Each row was made from one small tree. Brackets hold a mark, then the marks that hang from it, in alphabetical order. Every link used is in the known rows. Write each row's tree.
Known rows
[S Y]: [ 0.26 -1.34  2.97 -1.00 -0.06 -1.18 -1.68 -2.07  0.24 -1.36 -1.07  0.84
  0.73 -0.99 -0.64  1.79  0.54  0.28 -0.17 -0.13 -0.09 -1.13  0.20 -1.60
  0.80 -2.57  0.15  0.28  0.33]
[Z [Q [X C]]]: [ 0.48  0.32  0.17 -1.66  0.21  1.00  0.17 -0.95  3.07  0.22 -0.29 -2.81
 -1.04 -0.80  2.16 -2.48 -1.77  0.04 -0.85 -1.05 -0.30 -0.35  0.10  0.78
 -0.47 -4.36 -0.12 -0.50 -0.03]
[K [X [C S] M]]: [-2.96  0.15  0.51  0.81  0.09  1.58  2.13  0.18  0.75 -1.00  2.46  0.30
  0.82  0.88 -1.07 -1.62 -2.42  0.25 -0.33  1.24 -0.90 -0.25  0.36  1.00
  0.16  0.27 -0.37  0.14  0.55]
[Y [S C]]: [ 0.52 -0.97  0.25 -0.90 -0.43 -1.62 -1.73  0.91 -0.43 -4.56 -3.90  1.42
  1.20 -0.57 -1.92  4.08 -0.32  1.13 -0.19  1.17  0.96  0.49  0.48 -1.53
  1.20 -0.02 -0.25  1.71  0.77]
[Q [X [C [S Y]]]]: [-0.90  0.18  1.51 -1.47 -0.18  1.33 -0.37 -1.37  3.41 -1.91 -0.43 -3.99
  1.22 -0.88  0.54 -2.45 -1.52  0.44 -0.82  0.63 -0.49  0.25  0.05  0.15
  0.35 -3.76  0.33 -0.71  1.38]
[K [X C] [Z Q]]: [-0.86  0.68 -1.30 -0.42  2.25  3.36  2.92  0.35  4.12  1.59  1.68  0.16
 -0.82  1.17  0.64 -2.90 -3.04 -0.27  0.68  0.78 -0.94 -0.74  0.91  0.88
 -1.67  2.51 -0.51  0.26 -0.69]
[S C Y]: [ 0.08 -2.37  2.90 -0.69  0.02 -2.32 -3.97 -0.15 -1.36 -1.48 -3.02  1.32
  0.77 -1.36 -0.08  2.39  3.11  0.62  0.30 -0.68  0.07 -0.45 -0.06 -3.00
 -0.49 -1.13  1.35  1.07  0.78]
[Q [X [C [S Y]] M]]: [-1.23  0.12  1.08 -0.85 -0.41  0.81 -0.02 -1.90  1.12 -2.02  2.00 -3.81
  0.66 -0.50  0.77 -1.72 -1.37  0.65 -0.99 -0.05 -0.73  0.41 -0.06  0.11
  0.40 -3.69  0.63 -0.77  1.05]
[Z Q]: [ 1.21 -0.08  0.04 -1.24 -0.01  0.35  0.01 -0.88  1.00  0.04 -1.42  0.60
 -1.14 -0.66  1.27 -1.56 -1.26  0.16 -0.46 -0.57 -0.18 -0.80  0.26  0.56
 -0.01 -3.47 -0.82  0.49 -0.35]
[K [X C [M S]] [Z Q]]: [-1.13  0.65 -2.20  0.03  2.44  2.52  2.93  0.04  1.48  2.42  3.67  0.57
 -2.06  1.83  0.93 -4.23 -2.42  0.04  0.62  0.02 -0.96 -0.78  0.68  1.01
 -1.32  3.12 -0.40 -0.05 -1.19]
[Q [X [M [S Y]]]]: [-0.79  0.05  0.91 -1.13  0.22 -0.23 -0.32 -2.39 -1.69 -0.21 -1.10 -4.41
 -0.62 -0.19 -0.01 -1.80 -1.14  0.52 -0.76 -1.21 -0.01 -0.53 -0.24 -0.16
  0.62 -2.18  0.22 -0.69  0.25]
[Y S]: [ 0.63 -0.26  0.32 -1.10 -0.47 -0.85 -0.17 -0.41  0.53 -4.53 -2.65  1.18
  1.15 -0.36 -2.26  3.53 -1.94  0.93 -0.53  1.61  0.93  0.03  0.61 -0.43
  2.16 -1.10 -1.16  1.12  0.51]
[Y [S [C X]]]: [ 1.17 -0.79  0.35  0.05 -0.53 -1.06 -1.55  0.68 -0.50 -4.45 -4.15  1.29
  0.99 -0.61 -1.79  4.77 -0.27  1.20 -0.05 -0.67  1.18  1.04  0.23 -0.86
  1.34 -0.92 -0.08  1.88  0.63]
[K [X Q] Z]: [-1.10  0.67 -1.16  0.14  1.24  2.74  3.10 -0.58  0.97  1.02 -1.07 -0.79
  0.21  1.28 -0.71  0.21 -2.63 -0.98  0.90  2.48  0.28 -0.74  0.60  0.15
 -1.27  4.40 -0.52  0.27 -0.62]
[K [Z Q]]: [ 1.97  0.60 -1.47 -1.64  2.01  2.36  1.01 -1.10  1.55  0.35 -0.52  0.65
 -1.03  0.26  1.04 -2.13 -2.45  0.40  0.52  0.18 -0.72 -0.50  0.77  0.17
 -0.67  0.39 -0.72  0.96 -0.60]
[M [S Y] X]: [ 0.81 -0.10  1.26 -0.40  0.89 -1.55 -2.16  1.98 -0.42  1.31  0.45  2.58
  0.69  0.54 -1.21 -0.78  1.27  0.17  1.23 -1.84  0.05 -1.59 -0.09 -0.78
  0.70  0.33  0.00 -0.59 -0.57]
[K X [Z Q]]: [-0.63  0.46 -1.41 -0.36  2.17  3.60  2.61 -0.60  1.27  1.49 -1.21 -0.45
 -1.19  1.22  0.06 -2.35 -2.98 -0.25  1.03  0.15 -0.52 -1.13  0.89  0.37
 -1.33  2.50 -0.74  0.90 -0.62]
[M [S C] X]: [ 0.78  0.14  0.04 -0.40  1.24 -1.44 -2.46  4.49 -1.02  1.32 -1.37  2.93
  0.75  0.75 -1.07 -1.86  0.95  0.55  1.38 -1.75 -0.11 -0.67 -0.16 -0.55
 -0.23  2.59  0.18  0.22 -0.54]
[X [M S] Q]: [ 0.25  0.37 -0.86  0.03 -0.96 -1.94  0.91 -1.27 -3.14  0.49  1.37  0.62
 -0.80  0.28  0.69  0.44  0.10 -0.39 -0.83  1.68  0.93 -0.27 -0.55  0.76
  0.39  0.26 -0.39 -1.09 -0.86]
[Z [K X]]: [-1.37  0.60  0.25  0.29  0.14  1.65  0.93  0.72  0.77  2.28 -3.03 -2.78
  0.27 -0.06 -2.47 -0.51 -0.13 -0.56  0.17 -0.46 -0.74  0.21  0.33  0.19
  0.31  2.80 -0.97  0.81  0.60]
[S C]: [ 0.24 -0.88  1.04 -0.87  0.45 -0.97 -2.10  1.59 -0.58 -1.25 -3.49  0.75
  0.86 -0.67 -0.53  0.19  0.35  0.81 -0.07  0.10 -0.25  0.21  0.04 -1.23
 -0.56  0.59  0.44  1.33  0.54]
[S [C [X M Q]] Y]: [ 1.09 -1.96  2.24  1.47 -0.99 -2.34 -3.09 -0.98 -3.14 -1.12 -1.55  1.06
 -0.01 -1.22  0.96  5.20  3.90  0.14  0.37 -2.86  0.67  0.67 -0.63 -2.22
 -0.80 -2.05  1.96  0.68  0.36]

Which tree is each row?
[-1.73  0.84 -2.04  0.97  0.81  3.02  3.58 -0.32  1.22 -0.11  3.71  0.18
  0.32  1.52  0.38 -0.87 -2.40 -0.58  0.56  3.00 -0.51  0.16  0.54  0.64
 -1.23  3.63 -0.20 -0.13 -0.19] => [K [X [C S] M Q] Z]
[ 1.11 -0.61  0.88  0.80  0.25 -0.53 -1.56  0.90 -2.44 -1.08 -2.22  0.82
  0.03 -0.49 -0.18  1.79  0.30  0.98  0.08 -3.04 -0.17  1.17 -0.34 -0.37
 -0.47 -0.71  0.90  1.55  0.28] => [S [C [X M]]]
[ 1.32 -0.71  0.13  0.24 -0.90 -1.42 -1.29  0.60 -0.55 -4.34 -4.14  1.28
  0.94 -0.70 -1.36  5.64 -0.01  0.71 -0.13  0.05  1.52  1.17  0.10 -0.91
  0.99 -0.77  0.08  1.49  0.57] => [Y [S [C [X Q]]]]
[-0.15 -0.42  1.52 -0.86 -0.35  0.55 -0.67 -0.12  4.07 -2.72  1.69  1.96
  1.55 -0.72  0.24 -2.36 -0.61  0.67 -0.67  2.11 -0.90  0.23  0.29  0.43
  0.79 -3.00 -0.09  0.01  1.11] => [X [C [S Y]]]
[-1.46  0.70 -1.52  0.81  1.19  2.35  3.51 -1.13 -1.31  0.96  1.54 -0.66
 -0.32  1.63 -0.44  1.24 -2.52 -0.77  0.87  1.82  0.01 -0.55  0.52  0.02
 -1.21  4.45 -0.16  0.06 -0.79] => [K [X M Q] Z]
[ 1.20 -0.69 -0.08  0.60 -1.11 -1.60 -1.16  0.24 -1.67 -4.34 -2.89  1.19
  0.61 -0.53 -1.17  6.10  0.03  0.89 -0.16 -0.24  1.37  1.24  0.06 -0.98
  1.15 -0.70  0.14  1.45  0.58] => [Y [S [C [X M Q]]]]
[ 1.08  0.96 -0.73 -0.10  0.09 -1.17 -0.33  2.73 -0.08  1.73  0.47  2.33
  0.74  0.80 -0.58 -0.39  0.33 -0.57  0.95  0.09  0.74 -0.92 -0.33  0.40
  0.26  1.62 -0.49 -1.11 -1.07] => [M S [X Q]]
[ 0.31 -0.37 -0.13  0.19 -1.13 -2.51  0.05 -2.12 -3.39  0.27  1.63  0.97
 -0.80 -0.05  0.87  1.45  1.61 -0.39 -0.57  1.30  1.01 -0.65 -0.59 -0.20
  0.40 -0.59  0.09 -1.25 -0.77] => [X [M [S Y]] Q]
[-0.83 -0.27  0.85 -1.08  0.16 -0.55 -1.19 -1.74 -2.24 -0.20 -1.59 -4.29
 -0.63 -0.33  0.19 -1.67 -0.19  0.70 -0.61 -1.49 -0.03 -0.26 -0.33 -0.76
  0.23 -1.63  0.64 -0.42  0.35] => [Q [X [M [S C Y]]]]
[ 0.81 -0.81  0.52  0.31  0.01 -3.03 -3.26  2.99 -1.55  1.51 -0.57  3.09
  0.70  0.13  0.11  1.27  4.12 -0.49  1.53 -0.97  1.03 -0.93 -0.53 -1.71
 -0.65  1.64  0.92 -0.84 -0.66] => [M [S C Y] [X Q]]
[-1.42  0.74 -0.47  0.81 -0.82  1.71  1.28  0.98  2.38  1.75 -1.10 -2.23
  0.74 -0.19 -1.28 -0.62  0.54 -1.08 -0.10  1.44 -0.45  0.84  0.16  0.60
  0.06  2.30 -0.64  0.07  0.80] => [Z [K [X [C S] Q]]]
[-1.55  0.78 -0.56  1.07 -0.53  0.96  1.79  0.76  1.08  2.47  1.14 -2.51
  0.15  0.08 -1.13  0.89  0.49 -1.18 -0.26  0.51 -0.51  0.73  0.07  0.61
 -0.14  3.01 -0.48 -0.31  0.18] => [Z [K [X C M Q]]]
[ 0.75  0.03  0.61  0.06 -0.07 -2.21 -1.32  2.67  2.33  1.56  3.67  3.01
  1.00  0.32  0.37  0.40  2.20 -0.79  0.91  0.04  0.58 -1.05 -0.36 -0.24
 -0.05  0.52  0.45 -2.04 -1.04] => [M [S Y] [X C Q]]
[-0.27  0.49 -0.81  0.60 -1.86 -0.36  1.44 -0.52  0.90 -2.23  5.69  1.53
  0.91 -0.15  1.85  0.48 -0.57 -0.22 -1.12  3.46 -0.19  1.02 -0.18  1.11
  0.26 -1.80  0.04 -1.20  0.32] => [X [C S] M Q]
[-0.20 -0.27 -0.17 -0.52  0.59 -1.62 -0.89  0.10 -3.60 -0.05  0.06  1.33
 -0.87  0.44 -0.46 -1.89  0.09  1.10 -0.44 -0.54 -0.38 -0.20 -0.19 -0.05
  0.44  0.74 -0.10  0.44 -0.37] => [X [M [S C]]]
[ 1.55  0.61 -0.33  2.22 -2.02  1.96  0.72 -2.14 -2.46 -2.94 -0.72  0.89
  0.32 -0.20  0.74  0.54 -0.69  0.31 -0.21 -0.62  0.24  1.78 -0.52  1.86
  1.17 -4.38  0.03  0.83  1.12] => [C S [X M Q]]
[ 1.90  0.66  0.28  1.76 -1.03  0.24  1.37 -1.76 -1.81 -0.66  0.56  0.03
 -0.27 -0.25  0.35  3.67 -1.02 -0.21 -0.51 -2.22  0.65  1.10 -0.57  1.47
  0.56 -2.45  0.17  0.07 -0.43] => [C [X M Q]]
[ 0.53  0.41  0.72  0.61 -0.94 -0.13 -0.30  2.54  2.78 -1.14  4.45  2.57
  2.57 -0.10  0.46  2.50  0.31 -0.82  0.86  1.05 -0.14 -0.01  0.06 -0.25
  0.02 -0.93  0.37 -1.20  0.13] => [M [X [C [S Y]] Q]]
[-1.41  0.43 -2.10  0.66  1.50  1.50  2.35 -0.09 -2.10  1.82  0.16 -0.08
 -0.87  1.79 -0.18 -0.78 -0.99 -0.56  1.03  1.47  0.23 -0.55  0.26 -0.10
 -1.43  5.53 -0.05  0.21 -0.98] => [K [X [M [S C]] Q] Z]
[-0.84  0.62  0.99 -1.50 -0.09  1.78  0.23 -0.72  3.58 -1.85 -0.71 -4.16
  1.20 -0.63  0.36 -3.25 -2.53  0.57 -0.92  0.89 -0.51  0.47  0.12  0.88
  0.37 -3.25  0.12 -0.55  1.27] => [Q [X [C S]]]
[-1.23  0.82 -1.11  0.16  1.54  2.64  3.46  0.41  3.88  1.13  1.71 -0.22
  0.53  1.26 -0.02 -0.23 -2.76 -1.00  0.58  2.94 -0.01 -0.29  0.63  0.75
 -1.61  4.42 -0.28 -0.39 -0.74] => [K [X C Q] Z]
[-0.58  0.33  0.08 -0.14 -0.36  0.58  0.82 -0.10  1.09 -2.70  4.99  1.81
  0.89  0.06  0.42 -2.13 -1.95  1.03 -0.95  1.50 -1.51  0.78  0.25  0.98
  0.96 -2.10 -0.31 -0.14  0.88] => [X [C S] M]
[ 0.24 -0.14 -1.14  0.21 -0.97 -2.46 -0.20 -0.38 -3.85  0.44  0.37  0.93
 -0.74  0.18  0.86  0.69  1.56 -0.20 -0.55  1.33  0.90  0.04 -0.66  0.02
 -0.18  1.01  0.13 -0.71 -0.78] => [X [M [S C]] Q]
[-1.25  0.62 -0.23  0.64 -0.59  1.14  1.24  0.42  0.68  2.45 -2.62 -2.84
  0.36 -0.15 -1.80  0.75  0.39 -1.22  0.13  0.62 -0.10  0.38  0.12  0.13
 -0.05  2.91 -0.78  0.25  0.38] => [Z [K [X Q]]]
[ 0.38  0.39 -0.58 -0.70 -0.63  1.71 -0.86 -0.93  2.80  2.00 -1.18 -4.57
 -1.40 -1.36  1.78 -2.97  1.89 -0.60 -0.44 -1.90 -0.94  0.74  0.07  0.15
 -0.12 -3.31 -0.09 -0.12  1.14] => [Z K [Q [X [C [S Y]]]]]
[ 0.58 -0.04  1.27 -0.45  1.02 -1.67 -1.72  3.03  2.40  1.40  3.48  3.16
  0.89  0.54 -0.58 -1.35  1.12  0.10  0.98 -1.45 -0.28 -1.15 -0.05 -0.38
  0.40  0.32  0.23 -1.25 -0.58] => [M [S Y] [X C]]
[-1.39  0.21 -0.32  1.03 -0.65  0.09  0.69 -0.35 -1.32  2.97 -1.08 -2.36
 -0.53  0.07 -1.44  0.44  1.97 -1.10  0.12 -0.21 -0.02  0.11 -0.10 -0.22
  0.25  2.89 -0.46 -0.13  0.23] => [Z [K [X [M [S Y]] Q]]]
[-1.02  0.46 -1.46  0.83 -0.41  1.98  1.05  0.33  1.04  2.60  0.94 -1.77
 -1.52 -0.12  0.63 -2.53  0.76 -0.68 -0.05 -1.19 -1.16  0.52  0.28  0.85
 -0.30 -0.28 -0.70  0.34  0.55] => [Z [K [X [C S] M]] Q]
[ 0.31  0.86 -1.20 -0.54 -0.28  1.39  0.23 -0.62  1.66  2.68  0.93 -5.10
 -1.92 -0.95  1.72 -2.04  0.75 -0.53 -0.69 -2.53 -1.04  0.86  0.00  0.44
 -0.31 -2.00 -0.17 -0.47  0.19] => [Z K [Q [X C M]]]
[ 1.21 -1.22  1.19 -0.14  0.11 -2.05 -2.87  0.00 -1.36  0.74 -4.41  1.76
 -0.75 -0.51  0.10 -1.19  3.06  0.44  0.11 -1.50  1.04 -0.17 -0.65 -0.45
 -0.10 -0.62  0.66  0.34 -0.08] => [M [S [C [X Q]] Y]]
[ 0.00 -0.17 -0.16  0.12 -0.92 -2.69  0.48 -0.70  0.68  0.52  5.65  1.58
 -0.42 -0.12  1.72  0.57  1.27 -0.48 -1.12  1.94  0.56 -0.08 -0.52  0.62
 -0.01 -0.51  0.49 -2.13 -0.83] => [X C [M [S Y]] Q]
[ 1.64  0.14  1.10  1.13  0.06  0.00  0.00 -1.66 -2.17 -0.28 -0.41  0.87
 -0.96  0.03 -0.45  0.51 -0.59  0.78 -0.22 -3.86  0.19  0.51 -0.49  1.20
  1.02 -2.64  0.16  0.50 -0.24] => [C [X [M [S Y]]]]
[ 0.59  0.93  0.00  0.59 -0.80  0.15  0.42  3.15  2.93 -1.06  4.21  2.35
  2.70  0.12  0.27  1.80 -0.36 -0.66  0.79  1.37 -0.26  0.23  0.10  0.33
  0.03 -0.46  0.06 -1.01  0.08] => [M [X [C S] Q]]
[-0.18 -1.01  0.66 -0.33  0.36 -2.29 -1.76 -0.67 -3.85 -0.14  0.30  1.48
 -0.82  0.09 -0.29 -0.97  1.33  0.97 -0.29 -1.01 -0.24 -0.57 -0.23 -0.95
  0.48 -0.04  0.32  0.27 -0.25] => [X [M [S C Y]]]
[ 1.40  0.80 -1.93 -1.65  2.04  2.29  1.00 -1.63  0.33  1.02 -0.51 -1.66
 -1.76  0.54  1.48 -3.57 -2.09  0.52  0.32 -0.55 -0.60 -0.46  0.53  0.39
 -0.68  0.26 -0.41  0.20 -0.60] => [K [Z [Q [X [M S]]]]]
[-1.48  0.67 -0.53  1.11 -0.64  0.84  1.54  0.12 -0.95  2.46 -0.85 -2.69
 -0.03  0.07 -1.61  1.27  0.59 -1.14  0.02  0.08 -0.30  0.42  0.05  0.06
  0.12  3.07 -0.64  0.14  0.20] => [Z [K [X M Q]]]
[-0.80 -0.03 -0.91  0.64 -0.24  0.88  0.13 -0.62 -1.10  3.73 -1.01 -1.96
 -2.47 -0.05  0.27 -1.82  2.03 -0.74  0.17 -2.52 -0.61 -0.41  0.13  0.03
 -0.17  0.13 -0.61  0.35 -0.12] => [Z [K [X [M [S Y]]]] Q]
[ 0.02  0.59 -0.92 -0.01 -0.76 -1.96  1.44  0.04  0.94  0.61  5.15  1.44
 -0.39  0.27  1.55 -0.55  0.03 -0.41 -1.27  2.39  0.41  0.28 -0.51  1.42
 -0.03  0.38  0.01 -2.00 -1.01] => [X C [M S] Q]
[ 1.38 -2.01  2.58  1.04 -0.77 -1.95 -3.36 -0.63 -1.61 -1.04 -3.22  1.10
  0.32 -1.47  0.73  4.51  3.75  0.04  0.44 -2.35  0.93  0.49 -0.57 -2.05
 -0.88 -2.15  1.78  0.84  0.50] => [S [C [X Q]] Y]
[ 0.07 -0.85 -0.40  0.32 -1.13 -3.09 -1.07 -1.21 -4.15  0.35  0.76  1.31
 -0.79 -0.19  1.18  1.72  2.73 -0.32 -0.38  0.93  0.99 -0.30 -0.69 -0.89
 -0.19  0.18  0.62 -0.79 -0.64] => [X [M [S C Y]] Q]
[ 1.21 -0.21  0.16 -0.53  0.97 -0.85 -1.96  1.27 -0.90  0.70 -4.98  1.49
 -0.70  0.03 -0.63 -3.45  0.49  1.00 -0.15 -1.60  0.42  0.23 -0.45  0.76
  0.17  0.43 -0.10  0.90 -0.11] => [M [S [C X]]]
